Known rows, with every step that occurs
dovot > buza: +2.55 +0.13 -2.75 +1.93 -0.70 +1.79 -0.65 -1.99 -1.37 +2.29 +0.89 -1.30 +2.17 -0.41 -3.29 -0.55 -0.44 +0.25 +1.34 -1.50 +0.06 -0.21 -0.23 -0.86
gipul > dovot: +3.02 +3.73 -2.80 +1.33 -1.37 +0.08 +0.11 -3.22 -3.67 -2.00 +1.46 +1.73 -0.88 -0.06 -1.83 +0.07 -4.69 +1.18 +0.04 -0.95 +1.74 +1.70 -2.39 +1.38
dovot > baluda: +1.25 +5.17 -2.37 +3.71 -3.39 +5.89 -0.16 -3.20 -1.01 +0.29 -1.28 +1.15 +1.14 -0.03 -0.07 -2.11 -3.97 +0.60 +0.08 -2.14 +0.27 -0.08 +1.12 -0.50
zozu > gipul > dovot: +1.91 +3.27 -1.20 -0.41 +1.13 -1.45 +1.09 -1.97 -3.25 -0.57 +1.35 +1.51 -1.68 +0.45 -1.64 +0.26 -1.40 +2.62 -0.28 -1.53 +0.57 +1.32 -0.26 +1.88
buza > zozu > viraz > dovot > gipul > sizasup: -3.27 -4.55 +2.80 -5.14 +2.93 -3.00 +0.05 +1.15 -0.02 -1.39 -0.07 -0.56 -3.14 -2.09 -0.07 +1.83 +1.77 +1.22 +0.44 +2.99 +2.60 +1.63 -2.53 -0.48
viraz > dovot > buza > zozu > gipul > sizasup: -2.32 -5.22 +1.53 -2.90 +4.37 -3.62 +0.10 +0.81 -2.91 +0.21 +0.38 -1.03 -0.65 -0.59 -2.64 +1.06 +6.37 +4.43 +0.58 -0.89 +0.29 -2.01 -0.48 -1.24
zozu > viraz > dovot > migu > sizasup: -2.28 +0.04 -0.49 +0.34 +0.65 +1.20 -0.05 +0.20 -0.12 -5.23 -1.40 +1.20 -1.68 +2.46 -0.73 -1.13 -2.12 -2.07 -0.35 +2.60 -2.00 +0.75 -1.64 -0.46
zozu > buza: +2.19 +3.19 +0.05 +3.18 -0.62 +1.17 +0.73 +0.14 -0.97 +1.15 -0.41 +3.78 +0.78 +0.91 -0.08 +1.42 +0.66 +0.20 -0.93 -1.56 -0.97 +0.97 +0.14 +0.27
buza > zozu > gipul > dovot: -0.84 +0.45 +2.42 -3.31 +2.40 -1.67 -0.29 -1.48 -1.58 -1.00 +1.72 +0.64 -3.22 +0.66 +0.06 +2.04 +1.07 +3.67 -1.81 +0.28 +0.18 +1.86 -0.77 +2.34
gipul > dovot > migu > sizasup: +0.71 +2.05 -2.19 -1.14 -0.89 +1.89 -0.96 -2.66 -0.06 -6.78 +1.06 -0.90 -1.49 +2.30 -2.92 -0.69 -2.29 +1.24 -0.38 -1.12 -0.06 +2.20 -2.09 +1.44
baluda > dovot > gipul > zozu: +1.32 -2.59 -2.08 -2.32 -1.61 -0.77 -2.83 +0.98 +4.78 +0.00 +1.83 -2.82 +2.30 -2.29 +0.08 -0.90 +2.12 -0.84 +3.04 -3.27 +2.20 +0.38 +1.08 +0.00
baluda > dovot: +1.18 +3.20 -3.74 +0.50 -4.44 +1.07 -2.64 -1.07 -0.83 +2.09 -0.54 +0.42 +1.72 -0.65 -1.08 -1.57 -1.21 +0.39 +2.06 -2.31 +0.17 -0.28 +1.39 -0.78
buza > zozu > gipul > dovot > migu: -3.24 +1.60 +3.02 -4.77 +1.95 +0.03 +0.64 -1.05 +0.81 -4.39 +1.89 -1.18 -4.25 +0.10 +0.66 +0.35 +1.60 +2.83 -1.96 -0.34 -0.22 +2.53 +0.04 +1.09
viraz > dovot > buza > zozu: -1.30 -3.39 -0.38 +0.65 +0.93 -0.83 -1.52 -0.40 -2.67 +0.20 +1.71 -1.26 +2.13 -1.25 -1.68 +0.10 +1.42 +0.63 +0.07 +1.23 +0.15 -2.81 -2.93 -0.83
viraz > dovot > migu > sizasup: -0.78 +0.88 -2.58 +1.07 -1.42 +1.70 -0.66 -1.00 -1.23 -6.22 -0.36 +0.09 +0.62 +2.25 -2.76 -2.08 -0.49 -0.33 +0.78 -0.77 -1.35 -1.26 -1.10 +0.43
migu > sizasup: +2.87 +0.46 -1.46 +1.22 -1.23 +2.60 -2.17 -2.31 -0.79 -1.07 -0.59 +0.91 +0.08 +3.79 -3.32 +0.67 -0.08 +1.08 +0.66 -0.78 -1.05 +1.06 +0.00 +1.80
buza > zozu: -0.07 +0.23 +2.03 -0.57 -1.04 +2.31 -1.66 -1.76 -0.21 -0.06 +0.36 +0.65 -1.39 +1.17 +0.12 +1.58 +0.53 +1.36 -0.71 +0.67 -0.01 +1.75 +0.08 +1.00
zozu > viraz > dovot: -0.08 +1.80 -0.93 +2.70 -0.13 -0.27 +0.82 -0.43 -3.69 -0.29 -0.99 +3.70 -0.99 +0.17 +0.34 -0.22 -4.59 -1.85 -0.15 +2.86 +0.05 +0.03 -2.03 -0.43
migu > dovot > baluda: +1.42 +3.44 -3.44 +3.41 -6.78 +4.38 -0.25 -0.78 +0.08 +0.27 -1.12 -1.00 +1.89 -0.26 +0.13 -2.61 -5.83 +0.31 -0.14 -2.95 -0.29 +0.61 +0.50 -0.58
gipul > zozu > viraz > dovot > migu > sizasup: -1.76 -3.62 +2.05 +0.96 +2.57 +0.22 -0.68 +1.33 +3.30 -7.89 -0.51 +1.59 -1.86 +3.86 +1.37 -0.04 -0.54 -2.37 -0.67 +1.81 -1.54 +1.53 -2.23 +0.10
viraz > zozu: +3.06 +2.08 -0.30 +1.66 -1.41 +0.56 +0.53 -0.97 -1.99 +2.17 -1.04 +2.68 -0.37 +1.46 +0.85 -1.18 -2.96 -1.69 +0.47 +0.18 +0.47 -1.04 +2.31 +0.47
gipul > zozu: +3.38 -0.61 +0.42 +2.61 -0.43 +1.58 -1.28 -1.54 +1.32 -2.14 +0.96 +1.63 -0.04 +2.18 +0.66 +0.94 -0.86 -0.08 +0.67 -1.89 +0.90 +2.24 +0.11 +0.70
viraz > dovot > gipul > zozu > buza: +1.25 -2.97 -0.03 +2.11 +2.66 -3.39 +0.89 +3.04 +1.54 -2.61 +2.29 +1.31 +2.66 -1.49 +1.42 +0.90 +3.20 -1.60 +0.61 -1.78 +1.41 -0.91 -2.36 +0.65
dovot > viraz > zozu > buza: +0.81 +2.10 +2.00 +3.41 +0.69 +0.02 +4.19 +1.80 +0.75 +4.21 -2.84 +0.80 +1.18 +0.39 +3.10 +0.68 +0.31 -2.49 -2.31 +1.88 -1.11 -2.38 +2.67 -0.09

Rows
-0.65 +2.02 -0.17 +1.76 -1.44 -1.43 +1.86 +3.51 +1.76 +5.66 -3.29 -0.67 +3.19 -1.31 +3.39 -0.49 +1.13 -2.44 -0.97 +0.69 -1.13 -3.85 +3.69 -1.68
baluda > dovot > viraz > zozu > buza
-0.51 -1.76 -1.06 -2.40 +1.82 -2.55 +1.69 +0.54 -1.89 -0.72 -0.45 +0.21 -1.78 -2.36 -1.74 -0.07 -0.49 +0.00 +1.84 +1.12 +2.83 +0.94 -1.94 -0.83
zozu > viraz > dovot > gipul > sizasup
-1.00 -6.51 +2.39 -4.62 +0.93 -2.60 -0.81 +2.17 +1.23 +2.04 +0.23 -4.25 -1.16 -0.08 -2.27 +1.47 +5.54 +4.86 +0.25 -2.55 -0.76 +1.19 +1.04 -0.96
migu > dovot > buza > zozu > gipul > sizasup
-2.93 -1.03 +2.85 +0.03 +1.12 -0.50 -0.32 +0.18 -2.07 -0.73 -0.52 +2.70 -2.37 +0.69 +2.04 +1.30 -1.99 -0.51 -1.52 +4.90 -0.56 +0.77 -2.68 +0.03
buza > zozu > viraz > dovot
-0.46 +3.13 -3.24 +1.25 -3.78 +2.21 +0.02 -0.99 +0.93 +3.31 -1.64 -3.54 +2.67 -1.75 -0.57 -0.99 -0.94 -0.37 +0.97 -0.34 -0.15 -1.68 +2.36 -1.32
baluda > dovot > viraz
+2.74 -2.35 -0.05 -0.95 +0.59 +0.53 -0.70 -0.40 +3.69 -1.66 +2.46 -1.66 +0.58 -0.60 -0.33 +0.43 +1.36 -0.87 +1.96 -2.45 +2.32 +2.11 +0.17 +1.37
dovot > gipul > zozu
-2.63 -2.99 +0.58 -4.26 +1.07 -1.48 -3.36 +1.19 +1.69 +4.55 +0.71 -3.71 +1.41 -1.26 -1.04 +0.09 +6.18 +2.67 +1.11 -1.27 -1.57 -1.97 +2.51 -1.07
baluda > dovot > buza > zozu > gipul
-1.80 -3.58 +3.24 -1.68 +2.40 +1.15 -1.27 -0.03 +1.40 +2.84 +0.28 -1.36 -1.62 +0.14 +0.15 +2.04 +0.42 -0.24 -1.19 +3.87 -1.15 +2.01 -1.34 -1.13
dovot > buza > zozu > viraz
-3.31 -2.96 +2.32 -3.53 +1.98 -1.81 -0.10 +1.22 +0.35 -0.01 +1.04 -0.82 -1.61 -2.27 +1.18 +1.02 +0.05 -1.55 -0.42 +4.27 +0.94 +0.66 -2.74 +0.54
buza > zozu > viraz > dovot > gipul
+2.40 -2.38 +1.57 +0.46 +2.33 -0.99 +0.30 +2.13 +4.55 -0.80 +1.91 +0.34 +1.16 -0.43 +1.39 +1.87 +4.11 -0.76 +0.52 -2.82 +0.91 +1.78 -0.17 +1.27
dovot > gipul > zozu > buza
+1.04 +0.02 -4.68 +0.36 -2.71 +0.45 -2.94 -0.48 -0.43 +3.86 +0.29 -2.63 +3.92 -2.16 -3.07 -1.89 +0.43 +0.50 +2.78 -2.44 +0.14 -2.03 +0.85 -2.23
baluda > dovot > buza
+2.26 +2.08 +1.66 +2.69 +0.19 -1.14 +1.74 +1.69 -0.96 +2.99 -1.62 +4.72 +0.54 +1.51 +2.40 +0.33 -0.13 -1.68 -1.11 -0.12 -1.03 -1.15 +1.89 +0.12
viraz > zozu > buza
+0.40 +1.87 +2.00 +0.48 +1.52 -0.02 +4.35 +0.38 +0.02 +5.06 -2.51 -1.19 -0.58 +0.97 +1.39 -0.38 +0.72 -1.64 -1.08 +1.42 -1.07 -2.28 +5.13 +0.37
dovot > viraz > zozu > gipul
+2.21 +2.30 +0.30 -0.97 +2.06 -3.49 +2.18 -0.25 -3.32 +1.27 +0.03 +2.67 -2.13 +0.98 +0.75 -0.79 -2.24 +0.66 -0.70 -0.18 +0.97 -0.84 +1.49 +1.72
viraz > zozu > gipul > dovot
+0.55 +4.64 -2.19 -0.51 -1.90 +2.14 +0.73 -2.92 -1.21 -5.23 +1.49 -0.21 -1.69 -0.74 -1.41 -1.51 -4.22 +0.26 -0.35 -1.78 +1.17 +2.19 -1.53 +0.05
gipul > dovot > migu
-5.17 -2.76 +3.43 -2.40 +1.72 +0.85 -1.33 +0.73 +1.76 -5.73 -0.79 +0.11 -3.10 +2.76 +0.85 +0.76 +0.46 -0.75 -1.98 +4.37 -2.54 +1.23 -2.49 +0.07
buza > zozu > viraz > dovot > migu > sizasup
+2.91 -0.60 +2.16 +3.86 +1.23 +0.20 -0.23 +1.02 +2.57 -1.70 +0.67 +3.85 +0.58 +2.10 +2.15 +2.18 +1.96 +0.07 -0.87 -2.24 -0.56 +1.87 -0.24 +0.55
gipul > zozu > buza
+0.81 -2.63 -0.57 -1.18 +0.02 -2.34 -1.96 +3.60 +5.83 +0.61 +1.62 -0.99 +3.17 -2.22 +1.58 +0.46 +4.96 -0.51 +1.82 -3.95 +0.81 +0.26 +0.63 -0.19
baluda > dovot > gipul > zozu > buza
-3.49 -3.65 +1.28 -3.32 +0.27 -0.41 -3.74 +1.35 +2.51 +4.37 -0.41 -2.58 +0.24 -1.47 +0.62 +0.73 +1.51 +0.27 +0.19 +2.75 -1.33 +0.43 -0.54 -2.44
baluda > dovot > buza > zozu > viraz
+1.18 +1.99 +0.46 +2.11 -1.08 +1.50 +3.17 -0.82 -0.18 +3.64 -2.40 -1.24 +0.44 +0.44 +1.59 -0.41 -2.57 -2.76 -0.66 +2.18 +0.15 -1.95 +3.31 -0.12
dovot > viraz > zozu
+1.10 +0.34 +1.35 +3.05 -2.37 -1.35 +4.22 +3.97 +1.96 +4.37 -2.61 -1.28 +2.21 +0.02 +3.60 +0.19 -1.52 -2.81 -2.33 +0.84 -1.77 -1.55 +2.30 -0.39
migu > dovot > viraz > zozu > buza
-0.46 +1.89 -1.81 +0.48 -3.08 +0.18 +0.92 +0.48 +0.87 +5.12 -2.51 -2.29 +2.37 -1.07 +1.74 -2.26 -1.66 -2.70 +0.58 +1.06 +0.22 -3.76 +4.14 -1.25
baluda > dovot > viraz > zozu
-2.30 -3.67 +1.03 -1.01 +3.68 -2.48 -0.34 +0.85 -2.37 +1.64 +1.58 -1.56 +0.98 -0.66 -1.52 +0.16 +4.72 +2.00 -0.04 +0.64 -1.07 -3.12 -0.78 -0.27
viraz > dovot > buza > zozu > gipul
-5.29 -0.12 +3.17 -1.64 +0.75 +1.12 +0.24 +0.51 +0.45 -4.22 -0.24 +0.92 -3.34 -0.15 +2.55 -0.19 -1.50 -1.64 -1.86 +4.03 -1.16 +1.32 -1.62 -1.25
buza > zozu > viraz > dovot > migu
+1.19 +0.63 -3.86 +0.20 -1.10 -1.04 +0.80 -0.71 -2.66 -0.73 +1.71 -1.14 +1.98 -2.92 -2.54 -1.50 -0.84 -1.32 +2.33 -0.93 +1.97 -1.66 -1.42 +0.59
viraz > dovot > gipul
+0.40 +5.59 -2.21 +1.29 -0.16 +1.77 +1.31 -2.63 -2.33 -0.50 -0.24 +1.35 -0.82 -0.33 -0.16 -1.65 -3.40 +2.76 -1.01 -2.40 +0.83 -0.05 +0.22 +0.94
zozu > gipul > dovot > baluda
